Each row was made from one walk, in order. Every step used is in the known rows, and no mark comes twice. Write each row's walk.
Known rows:
sadeke -> niliver -> toli -> segob -> nonuvol -> kazo: [-20   8 -17 -47   9   8   7 -28  34   4 -15   9  20  27 -20 -14  11 -15
  33  38 -48  22 -22 -16  21  20   4 -42 -20 -14   4 -29  20]
nonuvol -> kazo: [  0  -4   9 -21   5   3  -1   1  11  -1  -6  -1   1  11  -4 -19  10  -2
  12   2 -49   4  -3   1  -7  13   5  -8  -6  -2   4  -9  12]
lozifen -> segob: [  7  -6  -8  11  31  -8  -9  11  -3   1  -7   5  -8 -20  -1   1  -6   6
  10  15  15  14  -7  -7   9   6   5  15  -4   0   2 -24  -1]
tufub -> segob -> besu -> dodot -> zapoz: [  6  13 -11  -1   5  12 -10  -5   8   7 -13 -13   2   8   6  17   2 -12
   9 -12   3 -24 -25   2  62   7   0  -9   7 -32 -21  12  37]
foza -> niliver -> toli -> segob: [ -4 -11 -35 -24  12  -5   2 -21   9  -3   5  -5 -33   4 -47   0 -15  -7
 -28   0 -16  32   9 -14  46  -6  10   4  -5 -12  14  -6   2]
kazo -> nonuvol -> segob -> toli -> niliver -> foza: [ -5  -2 -12 -59 -13  -5 -13  -3  -1 -20 -26 -58  17 -13 -29  -5  -7 -25
  -6  22 -46   5 -17  -6 -29   3  14 -37 -24 -31 -20 -23  18]
tufub -> segob -> nonuvol: [  2  10 -17 -23   5  -6 -12   2  13   4  -6   5  20  12  -3  18   5  -8
 -15  24   0  -2 -20 -13  43   5   2 -23  12 -27   6  -4   0]
foza -> niliver -> toli -> segob -> nonuvol -> kazo -> dupo: [ -4  -5 -26 -33  18  -7 -12 -12  15 -37 -13 -14 -12  37 -48  -8   7 -41
 -18  13 -85  46  -4 -21  23   0  44 -21  -3 -32  -8 -22  11]
kazo -> nonuvol -> segob -> toli: [  0   1  -1 -41  -9  -9 -32   8  15 -13 -21 -12  29  31  -2  -2  -1 -21
  13  23 -41 -30 -11  -8 -18   7  12 -23 -16 -16 -13 -25   6]
zapoz -> dodot -> besu -> segob: [  6   7   3   8 -18  -1  -8  -7   8 -20 -45  -5  -6   5  11  10   2 -13
 -19  50  -8  -3  -7  24  42  12   7  14   4 -18 -15  10 -15]
besu -> dodot: [  4  -4  -5   4   2  12  -3  -6  -4  -5 -11 -15  -9   0 -11   4  -6  -1
   0 -13   7   4  -7  13  -4   2  16   1  11 -12 -13  -1  39]
kazo -> nonuvol -> segob -> lozifen: [  0   3   2 -29 -14   3   0   7   3  -8 -22 -14  29  28  -1  -3   2 -18
  14  27 -43  -9 -11 -10 -18   7  16 -27 -17 -19 -13 -20   3]
segob -> besu -> dodot -> zapoz: [ -1   7   6   5  -4  20  -4  -4   4   1 -13 -15   4  14  12  12   2 -17
  18 -13   1 -12 -10  -2   7  -4   3  -4  12 -13 -33  17  35]
niliver -> toli -> segob -> nonuvol -> kazo: [-13  -1 -16 -55  15   6  10 -18  51 -12 -14  -3   9  25 -29 -17  -5 -24
   4  21 -58  12  -7 -26  31   5  17 -37  -8 -18  12 -22   8]
tufub -> segob -> toli -> niliver: [  4   7 -26 -34  -7 -25 -16  -7   7  -7  -6  10   4  -5 -25  16  11  -7
 -31 -24   8 -14 -33  -1  23  -1  -9 -26  -1 -40   1 -11  17]
sadeke -> niliver: [ -7   9   0   8  -5   2  -3 -10 -16  16  -1  11  10   2  10   1  13   9
  28  18  10  11 -14  10  -9  12 -12  -6 -15   5 -10  -7  11]
foza -> niliver -> sadeke: [  0 -13 -34  -5   6   5 -14  -7 -11   7  -3 -34 -29   8 -23   8  -4  -9
 -19   5 -22  41  21   5   3   0  16  13   2  -2   0  16   0]
lozifen -> segob -> besu -> dodot: [  7  -3 -17   1  27  -8  -5   5  -2  -5 -26 -10  -4 -19 -10  16  -7  -6
  19  -9  24   3 -18  -8  -9   4  28  -2   8 -22 -26 -20  35]
zapoz -> dodot -> besu -> segob -> nonuvol: [  1  12   4 -10 -23   1 -13  -3  16 -23 -53  -5  16  26  14  23   5 -27
 -26  73 -10   9 -13   6  28   8  11  -5  20 -27 -20  13 -18]
dupo -> kazo -> nonuvol -> segob -> besu: [-20  13   3 -56  -3  -2 -25  -3  21 -10  -7 -14  37  45  -5 -12 -11  14
  23  26 -45 -14 -11 -17  -9   5   0 -36 -11 -23 -23 -15   6]
zapoz -> dodot -> besu -> segob -> nonuvol -> kazo: [  1   8  11 -30 -18   5 -14  -3  26 -24 -58  -5  19  35   7   3  16 -29
 -14  75 -58  13 -15   9  22  20  18 -12  15 -29 -17   3  -6]
dupo -> kazo -> nonuvol: [-13  16   0 -29  -1   4 -30  -6   4   0   2 -13  15  40  -2 -11  -5  29
   1  23 -31  -2  -3  -2   5  -4   8 -11  -8 -13 -14  -7   5]
dodot -> besu -> segob -> toli -> niliver: [ -2  11  -5 -15 -27  -6 -27 -15   2 -25 -57 -10  -9  11 -15   7  10 -18
 -42  17   0   2 -26   7  -8 -16   8  -8  12 -26 -34  -2  12]
tufub -> segob -> nonuvol -> kazo: [  1   6  -7 -44  10  -3 -14   3  23   4 -13   3  23  24  -9  -2  14 -10
  -3  27 -49   4 -23 -11  35  16   9 -31   5 -28  10 -13  13]
zapoz -> dodot -> besu: [  5   5  12   5 -13  -9   1   1  12 -17 -33   2  -3   8  21  10   9 -13
 -19  26 -18  -9  -4  10  37  12 -11  11  -3 -12  -4  21 -16]
foza -> niliver -> toli: [-19 -12 -33 -12   7  -1  -4  -2  20   7   0 -11 -30   7 -34   2 -22  -7
 -22   6 -19  41  19 -15   1   0  19  12   2   0  -1  17 -11]
zapoz -> dodot -> besu -> segob -> toli -> niliver -> foza: [ -1   8 -15 -23 -27  -5  -8 -15  11 -31 -60 -52 -11 -35 -15  20  -3 -32
 -43  33 -13  -2 -20  12  13   3  13 -14  -2 -37 -26  11   0]
zapoz -> dodot -> besu -> segob -> nonuvol -> kazo -> dupo: [  7  16  13   0 -11  -1 -22   2  12 -55 -64 -13  14  38  12   2  24 -49
  -9  62 -79  10 -22  17  17  19  38 -12   5 -39 -37  -6  -5]
sadeke -> niliver -> foza: [-13  10  -9   4   6  14   4 -16 -16  18  -8 -39  -1 -39   4   0  -2   2
  26  24   0  15  -7   3  -6  15  -1 -12 -26   8  -9   1  11]
lozifen -> segob -> besu -> dodot -> zapoz: [  6   0  -3  14  26  11 -13   7   2   1 -22 -11  -4  -5  11  14  -4 -12
  27   3  16   4 -19  -9  17   4   9  10   9 -14 -32  -6  35]
toli -> niliver -> sadeke: [  1  -6 -28 -11  -5   5  12 -16  -4  -8  -6 -28 -12  -5 -20  -4   1  -8
 -12  -6 -12  37  -4  18 -10  -3   0 -10  -7 -15  -4   2   9]

Which walk is each row?
[-14  15 -16 -16  16   1  -2 -25  20 -26 -22   2  14  29 -15 -18  19 -33
  37  27 -67  19 -27  -8  17  19  27 -42 -30 -25 -15 -38  20] : sadeke -> niliver -> toli -> segob -> nonuvol -> kazo -> dupo
[ -7   4 -21 -10  10  22  14 -26  35  -9 -13 -19 -12   9 -13   1 -17 -27
  16 -16  -7 -16 -11 -13  58  -4   8 -15  -6 -22 -18   2  33] : niliver -> toli -> segob -> besu -> dodot -> zapoz
[  0   2  -9  -9  -3   0   4  -5   1  -5 -18 -16   3   1 -10  16  -4 -12
   7 -24   8 -11 -12  -2 -18  -2  22 -16  12 -22 -27   6  37] : segob -> besu -> dodot
[ -1  18  13   6  -1  10 -35  -1   5 -45 -70 -26   5  42   6 -12  21 -40
 -10  53 -74  17 -21   5   0   1  48 -12   9 -26 -45 -13   7] : dodot -> besu -> segob -> nonuvol -> kazo -> dupo
[-10   3 -30 -20   3   4  29 -23  36  -8  -8  -6  -8  -3 -23   1 -15 -19
  -5 -16  -6 -16  -7 -27  33  -6  13 -29 -17 -14  11 -10  -4] : niliver -> toli -> segob -> lozifen
[  4  11 -20  -9   0  -5   4   0  10   7  -9   2   7  -4  -4  16   3  -6
 -12 -12   3 -25 -20 -12  37   5   4 -22  -4 -24   6  -3  -1] : tufub -> segob -> lozifen
[ -6   0   9 -39   0   5  -7   4  19  -3 -13   1  25  31  -3  -6  13 -15
   6  25 -51  15  -8 -16 -20   9  11 -25  10 -11  -2  -7   9] : segob -> nonuvol -> kazo
[-15  10 -33 -17   7   4  18 -38  17   1 -18  -7  -3  -2 -25   6  -8 -11
  34  -9  10  -4 -28  -3  22  11  15 -34 -20 -25 -22 -17  47] : sadeke -> niliver -> toli -> segob -> besu -> dodot
[ -6   6 -18 -25  21  -1   2 -13  36 -43 -18 -13   6  27 -24 -19   5 -43
   8   9 -77  10 -14 -18  26   5  39 -35 -14 -29  -7 -32   8] : niliver -> toli -> segob -> nonuvol -> kazo -> dupo
[ -6  -6 -38 -29   1  -4  16 -20  17  -2  -3  -6 -24   7 -47  12 -13 -18
 -31 -13 -15  20   4 -30  30 -12  19 -14  -3 -18   9  -1  -1] : foza -> niliver -> toli -> segob -> lozifen
[  4   4 -29 -16 -28  -5 -15 -20  19 -32 -61 -32 -13   6  -8  19   6 -37
 -34  28 -17  -2 -18  26  16   6  12  -9  -2 -38 -23  12  -5] : zapoz -> dodot -> besu -> segob -> toli -> niliver -> sadeke
[-16   7   5 -43  -1   9 -33  -3  15  -9  -1 -15  24  44  -6 -24 -14  24
  16  36 -46   0  -7  -4   7   9  -4 -19 -14 -15  -7 -22   8] : dupo -> kazo -> nonuvol -> segob
[-10 -11 -26 -65  12  -1  -3 -17  29  -6  -8  -4  -8  35 -51  -5  -2 -23
 -21  24 -67  49   2 -28  26   2  22 -22   5 -22  11 -12  13] : foza -> niliver -> toli -> segob -> nonuvol -> kazo
[-19  13   2 -48  -9  12 -21  -4  21  -9 -11 -16  34  45  -5 -12 -11  14
  13  23 -44 -11 -11 -20 -10   4   2 -37 -13 -22 -13 -16   7] : dupo -> kazo -> nonuvol -> segob -> lozifen
[  3  -2  -7 -10  26  -7 -14  15   4  -1 -16   6  15   0   1  14   0  -8
   2  36  14  25 -12 -24  -3   4  11  -2  13  -8  -4 -21  -4] : lozifen -> segob -> nonuvol
[ -2   0  -7 -29 -18 -17  -9  -5   3 -12  -6   6   5   2 -22  11  11 -12
 -23 -25   6  -3 -19  -6 -31 -12  -4 -21   5 -22 -10  -3  14] : segob -> toli -> niliver
[-19  13 -29 -19   8  -8  22 -33  21   7  -6  10   7  -4 -15   2  -2 -10
  34   5   3  -7 -20 -16  25   8  -2 -33 -31 -12 -10 -17   7] : sadeke -> niliver -> toli -> segob -> besu
[-25   8 -12 -76  -8   4 -35 -13  16 -20 -15 -60  19   3 -32 -14 -19   6
  -7  18 -49   1 -19 -15 -21  -1   1 -47 -19 -33 -19 -19  24] : dupo -> kazo -> nonuvol -> segob -> toli -> niliver -> foza
[ -7 -11 -28 -39  -8   1 -12 -11  22 -21 -18 -28   5   5 -25  -4  -5 -27
  -1 -10 -25   4 -14   0 -25   6  -6 -31 -11 -21  -3  -9  15] : nonuvol -> segob -> toli -> niliver -> sadeke
[  3  11  -3  -6 -22 -10 -27  -5  24 -26 -54  -4   0  10  13  22   4 -28
 -22  33  -7 -37 -13  10  25   8  12   1   5 -24 -19   9 -13] : zapoz -> dodot -> besu -> segob -> toli
[  4  -1 -11  -3  27 -20  -2  11   4  -1 -14   5   5 -20   0  12  -1  -4
  16   6  17   0 -12 -21  -6   2  10  -1  -3  -9 -14 -17  -4] : lozifen -> segob -> besu
[  4  -3 -15  -5  26 -18 -28  12  13  -3 -17   6  -1 -16   0  13  -3  -8
   6  -1  18 -21 -12 -21  -8   3  11   3  -2  -5  -3 -24   1] : lozifen -> segob -> toli
[ 10   6  -4 -26   2 -16  15 -18  -4 -10  -1   7   9  -4 -14  11   7 -11
   2 -15   3 -23 -14 -14  29 -11  -1 -26  -5 -19  -2 -17   7] : toli -> segob -> besu
[  2   4  11 -20 -10  20 -16   3   2  -8 -24 -28  24  42   9  -4   0 -26
  35  27 -42  -8 -18   3   5   8  10 -14  -7 -25 -42  -7  40] : kazo -> nonuvol -> segob -> besu -> dodot -> zapoz
[  4  -8 -42 -16  21 -14 -16  -1   8 -10 -24 -21 -14 -21 -20   9  -1 -17
  -7  -7   7  17 -17  -4 -17   0  10  -8  -9 -20  -7 -22  10] : lozifen -> segob -> toli -> niliver -> sadeke
[ -2  -3 -34 -26  -9  -4  -7 -14  12 -11 -16 -26  -5  -1 -20   9   4 -23
 -16 -23  -9   2 -10   2 -25  -7   6 -23  -6 -19  -7   2  11] : segob -> toli -> niliver -> sadeke
[ -6  11  12 -25  -8  16 -26  -7  19 -14 -64 -17   9  40   3 -10  12 -21
 -12  66 -55  19 -15  -3   3   3  25 -11  17 -15 -26  -5   7] : dodot -> besu -> segob -> nonuvol -> kazo
[ -3  -5  -3 -24  -1   6  -2  -3  13 -14 -20 -17  12   6 -15   3 -12 -16
  22 -11  -5  -7 -18  -5 -18  11   9 -25   6 -25 -21  -7  40] : nonuvol -> segob -> besu -> dodot
[ -6  -5  -1 -29  -3  -4 -24   3  28 -13 -11  -2  15   9  -5   0  -7 -19
  11  -4 -13 -31  -9 -18 -15   9  -6 -21  -3  -6   1 -11   7] : nonuvol -> segob -> toli
[  2   0   8  17  -1  31 -11  -4  -2   3  -7 -16  -9  14  11   0  -1  -7
  10  -3   0   5  -5  11  24   2  -1  13  11  -7 -18  12  38] : besu -> dodot -> zapoz
[ -9  12 -15 -18 -16   5 -19 -18   2 -22 -65 -64 -21 -32 -20   6  -6 -25
 -43  22  -9   6 -19  -1  -5 -14  19 -14   1 -24 -34   4  13] : dodot -> besu -> segob -> toli -> niliver -> foza
